Each row was made from one path, in order. Every step used is in the known rows, and no mark comes twice. Write each row's path.
Known rows:
s l x p c: [  9  15  16  69 -37   5  30  -8  -5  10  55 -60   4 -13 -18  16   8   5
   2 -18   1   4  44 -23  -9   4 -38  44  28 -71  50   9 -31  11]
s p: [-37  36  18   5   4  26  -1 -12  14  -2  19 -11   6   0 -14   0 -20   4
  -8  10   4 -27   9  18   3   3  26  15  16  25  26  -5  -6  -4]
p q: [-19 -19  23  -3  25  17  11 -44   1 -20 -34   8  21 -22  14  -2 -22   7
 -13  13   2   3  -3 -20 -12  -4  21   9  15 -38  -9  -9  12  -5]
c p d: [  6 -18   4  28  -3  15  -5  -1 -10  11 -18  18  20  16  36   0 -33  24
  20  -1 -11 -23 -20  -2 -28 -10 -16 -22 -15  24   9 -13 -13  -3]
l f: [-14   7 -10  -9   8   6 -24 -42   6 -11 -27   3  23  -5  34  25 -11  -3
 -15  -2 -20   2  36 -18 -31 -22   7  40   3   5   0   6   6  26]
q d f: [ -4  16  -4 -26  25  29 -16  -5   8   8   6  37 -16   7 -40 -25  34 -12
 -13   7 -14  22  -9  -6 -25   4  24   7  31  33 -27   5 -10  18]
x p q d: [-18   2  21 -29 -15   1  19 -12  24  -2  10  -1  21 -38  -1  -4  25  -7
 -31  28  11  44 -11 -29 -26   5 -11  21  35 -40  17 -22  34 -12]
r p d: [ 24 -24 -12  11  13  -1  14 -11 -19 -39 -10 -13  18  25  33   5  -9 -17
  41  10 -16   0  -8   6 -11  -2  -2  -3 -34 -37   8   9 -13  -1]
l x p q d f: [ 12   8 -16 -17   0  24  31  -7   0  14  27  -4  27   2 -19 -35  29  -5
  -9 -12  19  35  16 -16 -11   4 -11   5  36 -32 -17  27  10  -4]
q p: [-29   9  22  20   4   3 -24 -12 -14 -24 -34  23  -5 -26 -13  23  -6   7
  10  -1   3 -21   1   3 -27  -5  30  -7  26 -17  -6 -28 -31   7]
p x: [-15  10   9  12  10  11  -1 -25   7   5   6   5 -28  -3  17  12  16 -10
   2  19  39 -11   2  -2  -5 -11   3  -9 -11  -6   6 -13 -20  34]
f l: [-20 -10   6 -12   4 -15 -13   2   1   1 -29  16 -14 -11  13   6 -11   3
 -22  15 -10  -6 -11  -3  -2 -19  -1   3 -16  19 -11  -6  12   5]
r p: [ -8  -9 -16  -5  35  10  10 -31 -11 -27 -17  -6  12   4  16  16   3 -20
  24   1 -19 -11   8   4  -5 -10  25  13 -10 -18   6  -2 -18   4]
q p c: [ -9  25  22  51  -7  -7  -3 -20  -8 -27 -31  -5 -36 -14 -27  34  -9  16
  -1 -19   7  -4   0  -7 -21   4  26  10  26 -28  17 -43 -57  -8]
x p d f l s: [ 53 -15 -19 -35 -32 -40 -41  53 -11   9   2 -12   6  38  12 -10  -1 -11
 -18  12 -26  23 -15  25  35  -2 -21 -43 -45  -2  -2  16  56  -3]
c p: [-27   0   2   9  17  31  -2 -25  -4  19 -20  24  15  -5  14  16 -20  20
   3  -8 -13 -36  -4  -5 -23 -18   4  -3   7  42   9 -23 -20  -2]
d q p: [-36   1  20   4  10   1 -39  -7  19 -38 -28  49 -11 -44 -26  25  -7   1
  17 -22  -6  -5  18  18 -14  23  25   3  60   5 -14 -42 -48   4]
l x p d f: [ 47  10 -31  20 -34  16   3  12 -24   4  23 -27  43  48  12 -46  -8  -7
  25 -14  -1  18  35   5  -1 -14 -37 -21   4 -47  -7  47   5   4]
s l f: [-18  -9  26   2  18   9 -31 -32  -3 -13  -9   4  20 -35  16  34   3   0
  -8   7 -26 -11  28 -32 -27   0   3  57   5 -10   0  22   4  52]
c p q: [-27 -20  19   5  30  27  14 -41  -3   6 -44  21  27 -24  23   5 -28  30
  -3  -7  -2 -24 -16 -22 -14  -6  13  -5   8   8  -5 -19   0 -20]
x p d f: [ 38  14 -11  -3 -27  13 -28   6  -5 -11   8 -12  36  35   5 -48  -7 -18
   7  15 -16  40  10  -6   1  -3 -17 -23   3 -42   1  22  26  -2]
q p d f l x: [ 29 -16  -6  24  -5 -15 -19  44 -44  -8 -27  21 -10  29  -4 -21 -18  15
  33 -35  15 -25 -18  19   1   5  -4 -46 -18   5 -56  43 -32   5]
f l s p r: [ -8  17  -3 -16   2 -23   3  25  10  21   9 -29 -29  -5   0  20  -4   0
   5  24   8 -45 -14   9  61  15  26 -10 -51  61  23 -23  51 -24]
s l: [-24 -15  45  17  16  18 -14 -14  -9  -7   1   4   8 -36 -12  16   7  -2
   4  22 -17 -21   2 -17 -17   5  11  25  20 -26   1   3 -12  35]
p d: [ 13 -12   7  22 -13   8 -10  -4  -9 -12 -12   0  10  13  22  -8 -20   3
  10  18  -9   2  -9   0 -24  -9 -13 -13  -6 -30   4   1  -2  11]
x p: [-12  24  -1  -7 -29   7 -10 -14   9  -3   9 -16  30  -9  11  -3   2 -14
 -14  21 -11  18  24  -9 -14 -24 -19  10  20 -38  31 -17  21  -1]
r p x: [ -2  -8 -12   5  37   6  17 -33  -4 -14   3  -8 -21   6  25  26  26 -24
  31   9  30 -16   2   4  12  -6  19  -3 -37  -9  11  -4 -34  27]
d f l: [ -2  -2 -13 -26  25   3 -34   0 -11   0 -34  27 -12  15 -14 -27  -4  -5
 -16   7 -23   4 -12  -4  17 -11  23 -12 -13  34 -44  23  14   7]
l s p r: [ -9  32  -1  -3   2  14   9  -6  12  19  22 -37  -5   2  -3  15   0  -3
  20  17   7 -46  11   8  40  14  38  -2 -28  32  40 -27  30 -16]
q d f l x p: [ 12  14 -33 -27 -21  -9   4  40   4  35  35   7  -6  13 -23 -31  40 -10
 -14 -11   5  25   4  -1  -1  -9 -33   0  10  29 -20  31  13   5]
f l x p r: [  6  10 -38  14 -45  -7  29  -1  -6  20  12 -40  12  -2  28 -24   9 -14
  24  16  20 -11  29 -35  26 -24 -42  -6 -21 -17  15   2  41 -18]
c p q d: [-32 -15  21 -14  30  23  30 -20  14  19 -21  42   3 -33   5  12   5  28
 -14   1   7  -9 -38 -22 -36  11   4   1  23  38  -2 -29  -3 -17]

Write each row's path:
[ 10 -12 -19 -16  -2  -3  13   1 -16   8  -9 -12  31  10   0 -42  -6  -1
 -10 -18  12  17  13 -16  29 -14 -18  -9   0 -30 -34  48  33 -19] : d f l x p q
[-21  21  13 -11   4   1  -8   7   6  15  22 -20  -7   6 -11  33  -8   9
 -11   2  -6 -39   9  48  21   7  36   3 -10  34  37 -18   7  -1] : l s p
[-21  15  27  28   7  -1 -18 -11 -10 -14  -6  19 -30 -23   8  28  19   1
  20   7  62 -26  -7   5 -11  -1  27 -23  -3 -11  -8 -32 -43  29] : q p x
[  3  -1   7 -10  -8 -18 -27  34  30 -10  37   0 -10   2  -8  26 -28   5
  10 -11 -17 -11   6  66  29  45   8  -4   7  36  28 -26  -7  -4] : l s p d q
[-31  42  23  14   9  15   3 -12  15  13  43 -13 -27  -1  -1   6   2  -4
   0  23  60 -29   1  19  21   8  24   3 -12  32  25  -7 -15  15] : s p x
[-15  17  19  36  -5 -11 -20 -19  28 -42 -19  25 -42 -33 -48  36 -17   7
   6 -39  -9  19  11   4  -8  32  19  20  62  -8   8 -62 -71  -9] : d q p c
[ 35 -40 -21 -19  16 -20 -34  47 -23  30 -32  25 -13  42  21   8 -19  27
   3 -18 -30 -34 -44  29  27   0   1 -57 -57  80 -23   6  14  -3] : c p d f l s
[ 18 -35 -17  -4  19  -5  -5  -9  13 -55  -8  14  10   9  15   8 -17 -25
  51 -10 -30  19   6  19   6  27  -8  10   1 -16  -2  -5 -26   1] : r p d q
[ 20 -23 -26   6 -54 -40  -6  47  13  -8  27  -2  13   3  19 -15 -22  -7
  14 -17  -3  26  25  19  12   5 -79  -3   7 -10   4   4   7  -3] : f l x p d q
[ -4   0   0  -5 -23   5  48  -9   6  13  33 -13  29 -24   9  -6  27   0
 -11  -4  28  21  13 -18 -30  -4 -32  16  38 -45  12   4  10  -8] : l x p q d
[ 16  14 -27  44 -52 -30  33  13   1  13  23 -48 -17  10  -2   6  -8   9
 -19 -21   3  17  25 -10   7 -24 -50  22  -5 -23  36   0 -10 -17] : f l x p c
[ -6   3  -5 -42  21  -5 -23  23  14  14  -8  45 -35   1 -33 -22  30  -8
 -26  14 -12  22 -35  -6  -7   5  13  -6   0  65 -43   7   8  12] : q d f l
[ 28 -29 -30  22   9   7   1  30 -30  31 -18  22   5  47  21 -32 -33  31
  28 -36  -6 -42 -16   9   6 -10 -27 -44 -34  60 -40  47 -16  -2] : c p d f l x
[  4 -26  -9 -25  33   1  26  14  -6  18 -10  28 -17  -3 -18 -30  18  11
 -15 -18  13  12 -24 -12   1   9   0  -4   5  26 -62  39   4   0] : p q d f l x
[ -2  14 -20  18 -39  11  16 -11 -11  13  26 -30  36   6  16  -3   0  -5
  10  -8   0  -7  50  -3 -15 -31 -35  12  23 -40  28  10  -2   8] : l x p
[ -6 -30   2 -14  50   9  29 -48 -12 -43 -36  -7  20  -9  21  10  -6 -11
  18   2  -7  -3  -3 -14   4   0  31  14 -12 -51  -3   6   2 -14] : r p q
[ -4 -16  -3 -21 -25 -24  43  19   7  18  21  -1   7 -27   8  -7  22   2
 -23   6  28  21 -11 -16 -10  -5 -45  12   9 -16  -2   8  30 -14] : f l x p q d
[  1  14   6 -41  11  19   1 -10  18  -1   9  13  23 -15 -24 -42  29 -12
 -28  15   2  55  -9 -31  -9  14  10   3  39 -27 -16   7  35 -13] : x p q d f
[-15 -13  36   9 -11  10  41   5   2  16  51 -15  29 -55 -13   3  41   1
   0   9  24  11   6 -36 -24  20 -30  35  40 -65  13  16   7  10] : s l x p q d
[ 26   1 -17  36 -55   1  19  15 -17   4  32 -38  42  25  36 -15 -15  -1
  23  -4   5   6  35   4 -20 -23 -55  -8   2 -59  28  20   4   3] : l x p d
[  6 -18   0   8  -7  -1 -26  -1  24 -33  -3  29   4  -7   1  -1 -29  -8
  17  -2 -21  25   6  12 -12  21 -19  -1  26  -8   0 -18 -17   6] : p d q
[ -5 -21   8 -51  40  -9  -4   7  11   3 -31  42 -25 -20 -26 -28  20  -1
 -35  15   2  33 -50 -22   3  19  21 -10   2  31 -60  18  25  -8] : p q d f l
[ 14   4 -13  33  19  -1  31 -40   0 -30 -11 -31 -18  14  -6  27  -5 -10
  12 -18 -20  10   8  -7   1  -4  16  34 -11 -25  33 -19 -41 -13] : r p c
[ -3  30 -14   6 -30  18   6 -28  12  -4   2 -33  30 -15  16 -24  11 -22
  17  37   3  13  27 -51   7 -14 -11   4   8 -38  36 -24  48 -17] : x p r
[ -8 -26   6 -28  45   5  41 -30   4 -24 -12  11   5 -24   6  13  28 -16
   9   7   3  18 -28 -16 -20  17  25  23  -3 -22  -8  -9  -6 -10] : r p q d
[ 12 -15 -11 -60  24 -23 -23  43   2  32  -7  37 -48   5 -30  14  46   0
 -33   0 -29   5 -36  25   8   7  23 -21 -20  74 -31  -7  22  19] : q d f l s
[  9   6 -35  -8 -17   0  -8  18 -15  20  10  -8  12  25  -6 -34   4  -9
  -2 -15  -4   6  27   3  23 -26 -24  -7  -5   2 -23  41  11   3] : d f l x p
[ 39 -21 -27  12  -1  -6  -7  28 -31   5 -16   5  -5  50  11 -39 -26   4
  17 -21  -3  -8  -8  13  10 -10 -24 -31 -30  13 -46  61  -7  10] : p d f l x
[ 10  18   8  -6   6  -7 -24  42  -2  -1   5   4  -8  39 -17 -46 -34  -1
  -2  14   2  -5 -28  26  40  19  16 -22 -28  51 -26  39  16 -14] : s p d f l
[-19 -10  29 -21  23  10  19 -22  18  -6 -12  27  -2 -36  -4   2  18   3
 -22  18  10  22 -27 -21 -37  10  13  17  28 -13 -11 -17   4  -3] : p q d
[  9  39  -6  31 -43  -6  11 -24  16  -8  15 -43  -3   0 -11   7  -3  -5
 -27   4  -8  41  26 -18 -10 -14 -17  27  27 -48  57 -31  -5 -19] : x p c
[  1  20  10  10 -12 -44   3  27  18  15  19 -37 -58   7 -22  46 -18  20
 -38  -7  -4 -18 -15  37  45  16  19  12 -32  55  45 -31   2 -25] : f l s p c
[  1  36  14  27  -7 -11  11   1  16   6  28 -46 -35  12 -28  48 -17  18
 -27 -17  -8 -17   7  33  22  15  31  23  -9  26  61 -35 -18 -19] : l s p c
[  2  24   3 -31  29 -20 -27  35   5  33  29  -5 -56  25 -16  11  18   2
 -14   3  37 -34 -20  51  74  18  41 -32 -60  84 -12   8  11  16] : d f l s p x
[ 36 -31   5 -17   1 -42 -51  60 -33 -10 -42  25 -27  20  -4  16  -1  12
   8 -12 -12 -17 -47  37  24  17  25 -58 -39  23 -42   2   4   6] : q p d f l s
